Known rows, with every way that one mark hangs from another
Z844{Z154 Z251 Z264 Z613}: [4.857,-1.548,4.284,-1.071,-1.936,0.845,1.485,-0.410,2.228,2.819,-1.690,-0.919,-0.573,1.003,2.008,0.005,0.778,0.737,-0.577,-3.911]
Z844{Z264{Z154} Z554}: [1.107,1.151,-1.678,1.902,-0.198,0.410,-0.006,0.252,-0.008,-0.627,-2.371,-0.225,1.359,-0.843,1.363,0.589,-2.296,0.316,-0.197,-0.283]
Z264{Z154 Z251{Z613} Z554}: [0.333,0.662,-3.045,1.275,1.626,1.687,0.858,-0.816,-1.169,-1.132,1.714,0.772,-3.070,-0.696,-0.851,-0.488,-0.049,2.946,2.102,1.934]
Z844{Z154 Z251 Z554}: [0.450,0.711,2.388,-1.047,1.299,-0.693,-0.953,-0.772,1.439,-0.865,-0.440,-2.105,-0.428,0.315,0.481,0.816,2.301,-1.493,-1.352,-0.507]
Z844{Z264{Z154 Z251 Z554} Z613}: [3.896,0.220,0.060,1.454,-1.050,2.255,1.754,1.115,0.009,-0.398,-0.867,1.781,-2.813,0.342,1.484,-0.769,-0.467,2.935,2.239,-1.878]
Z613{Z264{Z251 Z554}}: [-1.415,-1.244,0.656,0.294,-0.198,0.475,-0.759,1.795,-0.265,-2.094,1.158,0.750,-0.961,0.059,-0.078,-0.546,0.649,-1.265,-0.222,2.842]
Z251{Z154 Z613{Z264{Z554}}}: [-3.759,-1.919,-2.855,1.364,0.354,-0.147,0.391,-0.192,0.088,0.828,0.821,0.508,0.951,-0.466,-2.488,-0.341,1.187,0.473,-1.975,3.562]
Z251{Z154 Z613}: [-2.983,-0.227,-3.616,0.037,1.632,0.705,-0.478,-1.445,-1.598,1.865,1.054,0.044,2.702,-0.699,-2.134,0.151,-0.628,0.070,-0.608,1.498]
Z844{Z154 Z613}: [0.978,1.288,3.166,-2.283,0.209,1.440,-2.034,0.484,0.950,-1.186,1.288,-1.468,1.781,0.999,-0.096,-1.532,3.038,-1.503,0.277,0.368]
Z844{Z251 Z264 Z554 Z613}: [4.538,0.026,3.207,2.296,-2.803,0.100,0.241,0.406,0.906,1.623,-2.991,-0.225,-1.426,0.903,1.084,0.875,0.318,-1.978,-0.572,-4.367]
Z613{Z264}: [-2.010,-0.793,1.610,-1.011,-0.532,-0.220,-2.045,1.064,0.096,-1.562,0.405,-0.487,2.739,0.062,0.140,-0.979,-0.506,-3.113,-1.586,2.986]
Z251{Z613{Z154 Z264}}: [-2.499,-0.407,-0.842,-0.097,-1.536,-1.802,-0.821,-0.819,-0.129,0.984,1.128,-1.316,1.882,-0.042,-1.574,0.563,0.183,-1.418,-0.293,1.921]
Z844{Z251 Z554 Z613}: [2.597,2.066,3.833,0.599,-1.181,-0.011,-1.270,0.066,0.687,-0.955,-1.175,-0.304,-1.333,1.202,0.032,-0.017,2.129,-2.771,-0.302,-2.691]
Z251{Z154 Z613{Z264}}: [-3.953,-0.714,-2.675,-0.030,0.959,-0.932,-0.026,-0.355,-0.629,2.204,0.819,0.020,2.772,-0.464,-2.170,-0.392,-0.357,-0.541,-1.649,1.414]
Z844{Z154 Z613{Z264{Z554}}}: [0.304,-0.213,4.045,-1.013,-1.079,0.730,-1.161,1.613,2.567,-2.214,0.949,-0.952,0.061,1.120,-0.365,-1.873,4.832,-1.126,-1.197,2.541]
Z613{Z154}: [-2.055,0.574,-0.205,-1.648,-1.188,0.149,-1.787,-0.673,-0.680,-1.641,0.896,-0.314,3.058,0.044,0.418,0.762,-0.267,-1.205,0.208,1.978]
Z264{Z154}: [-0.277,1.495,-0.614,-1.599,1.464,1.354,-0.818,-0.615,-0.362,-3.006,0.402,0.370,2.299,-0.748,0.831,-1.375,-1.731,0.858,-0.174,2.100]
Z613{Z264{Z251}}: [-1.481,-0.308,0.950,-1.328,0.749,-0.502,-1.395,1.572,-1.010,-0.599,1.159,0.123,0.895,0.079,0.186,-0.622,-1.191,-2.433,0.150,0.581]
Z613{Z154 Z264{Z251}}: [-2.400,0.255,0.167,-2.091,-0.282,-2.387,-0.578,0.866,-0.732,-0.410,0.988,0.066,1.107,0.317,0.432,0.738,-0.541,-1.096,1.269,-0.312]

Rows
[-1.306,0.244,-0.956,0.171,0.457,-0.448,-0.224,-0.605,0.162,-0.028,0.682,-0.659,1.332,-0.626,-1.306,-1.314,-1.080,-0.076,-0.680,2.087] | Z251{Z613{Z264{Z154}}}
[2.099,-1.218,5.668,-1.610,-1.443,0.058,0.607,0.523,3.598,-1.059,-0.258,-0.472,-2.050,1.648,0.518,-1.497,4.724,0.276,-1.800,-0.118] | Z844{Z154 Z251 Z613{Z264{Z554}}}
[2.965,0.191,-0.126,1.633,-0.401,-0.310,1.969,-0.720,0.995,0.448,-3.416,0.189,-0.744,-0.468,2.260,1.026,-2.348,1.416,-0.808,-2.929] | Z844{Z251 Z264{Z154} Z554}
[-2.102,-0.016,-1.295,1.327,0.843,-2.686,0.972,-0.891,0.577,2.414,-1.063,-0.233,-0.511,0.019,-1.885,1.110,0.648,-0.902,-2.091,-1.759] | Z844{Z251{Z154 Z613{Z264}} Z554}
[-0.597,0.050,-0.573,-0.467,1.034,0.040,0.747,1.311,0.145,-3.203,0.598,1.372,-1.515,-0.289,0.468,-1.247,-0.152,1.471,0.274,2.238] | Z613{Z264{Z154 Z251 Z554}}
[0.297,0.754,-1.560,-0.325,1.775,1.950,0.295,0.125,-1.004,-3.583,1.101,1.642,-1.989,-0.511,0.588,-0.751,-0.187,2.623,1.673,2.064] | Z264{Z154 Z251 Z554}
[2.905,-0.484,2.597,-0.791,-1.344,1.735,-0.515,0.711,1.115,1.439,-0.458,-1.387,1.690,0.788,1.256,-0.486,1.122,-0.487,0.216,-1.261] | Z844{Z154 Z264 Z613}
[0.033,-1.672,1.569,0.152,-0.984,-0.763,0.250,-1.197,0.645,1.690,-0.172,-0.922,-0.236,0.019,-0.588,-0.051,-0.663,-1.552,-1.771,0.115] | Z844{Z251{Z613{Z264}}}
[5.213,1.439,2.268,1.756,-1.499,-0.195,1.734,-0.121,1.401,0.744,-3.654,0.501,-1.825,0.510,1.849,0.126,-0.530,1.222,0.074,-5.169] | Z844{Z251 Z264{Z154} Z554 Z613}
[0.594,0.651,0.980,0.551,1.086,-0.936,-0.562,-1.810,1.201,1.426,0.136,-2.829,-1.286,0.001,-1.300,1.251,2.270,-1.153,-1.001,-0.772] | Z844{Z154 Z251{Z613} Z554}
[-0.936,1.017,-0.172,-1.849,1.865,-0.792,0.183,1.004,-0.493,-1.660,0.560,0.766,0.268,-0.366,0.696,-1.346,-2.063,0.532,0.903,0.122] | Z613{Z264{Z154 Z251}}
[3.571,-0.337,0.703,1.803,-2.357,2.582,1.067,0.691,0.951,-1.397,-1.784,1.177,-0.601,0.163,1.657,-1.118,0.251,2.354,0.267,0.514] | Z844{Z264{Z154 Z554} Z613}
[-2.228,-0.612,-0.120,-0.685,-1.296,-1.315,-0.069,1.051,-0.186,-1.731,1.059,0.775,-0.762,0.419,0.265,0.789,1.209,0.082,0.831,1.935] | Z613{Z154 Z264{Z251 Z554}}
[0.241,1.828,-2.841,-0.323,2.494,0.538,0.118,-1.023,-2.040,0.288,1.646,0.215,-1.077,-0.795,-0.801,-0.512,-2.181,1.976,2.503,-0.757] | Z264{Z154 Z251{Z613}}
[-2.893,-1.189,-1.456,-0.462,1.073,-0.289,0.234,1.580,-0.595,-0.915,0.931,1.873,-0.366,-0.039,-0.599,-0.310,0.588,0.452,-0.509,2.055] | Z613{Z264{Z251{Z154} Z554}}
[-2.131,0.421,-3.981,-0.356,2.739,0.203,0.077,-0.682,-2.847,2.610,2.130,0.747,0.344,-0.654,-1.953,0.749,-1.282,0.493,1.460,-0.786] | Z264{Z251{Z154 Z613}}
[-0.361,-1.368,-2.753,-0.356,0.880,0.837,0.920,0.506,-2.033,2.839,-0.404,1.451,1.302,-0.782,1.172,1.117,-3.403,0.950,0.949,-1.923] | Z844{Z264{Z251{Z154}}}
[1.498,1.841,-2.412,1.554,1.057,0.045,0.527,0.763,-1.260,0.279,-1.540,0.264,-0.766,-0.889,1.298,0.991,-3.021,0.798,1.793,-2.527] | Z844{Z264{Z154 Z251} Z554}
[-3.142,-0.111,-1.180,-1.966,1.857,-1.158,-0.106,1.378,-1.191,0.541,0.985,1.211,1.646,-0.171,-0.334,-0.334,-1.284,-0.547,0.052,-0.298] | Z613{Z264{Z251{Z154}}}
[1.687,-0.771,-1.084,3.112,-2.680,-1.809,1.436,-1.835,0.433,3.863,-2.536,-1.270,-1.198,-0.244,0.123,3.340,-0.978,-0.108,-0.228,-3.125] | Z844{Z251{Z613{Z154}} Z264 Z554}
[0.140,-0.755,0.464,-0.390,-1.278,-0.748,0.376,-2.636,-0.088,1.881,0.266,-0.753,-0.060,0.059,-0.490,1.427,-0.213,0.072,-0.190,-0.663] | Z844{Z251{Z613{Z154}}}
[-0.990,-0.458,-2.598,1.370,-0.642,0.599,-0.118,-0.711,-1.668,0.080,2.202,0.125,-2.402,-0.135,-1.423,1.482,1.161,0.823,2.151,1.914] | Z264{Z251{Z613{Z154}} Z554}
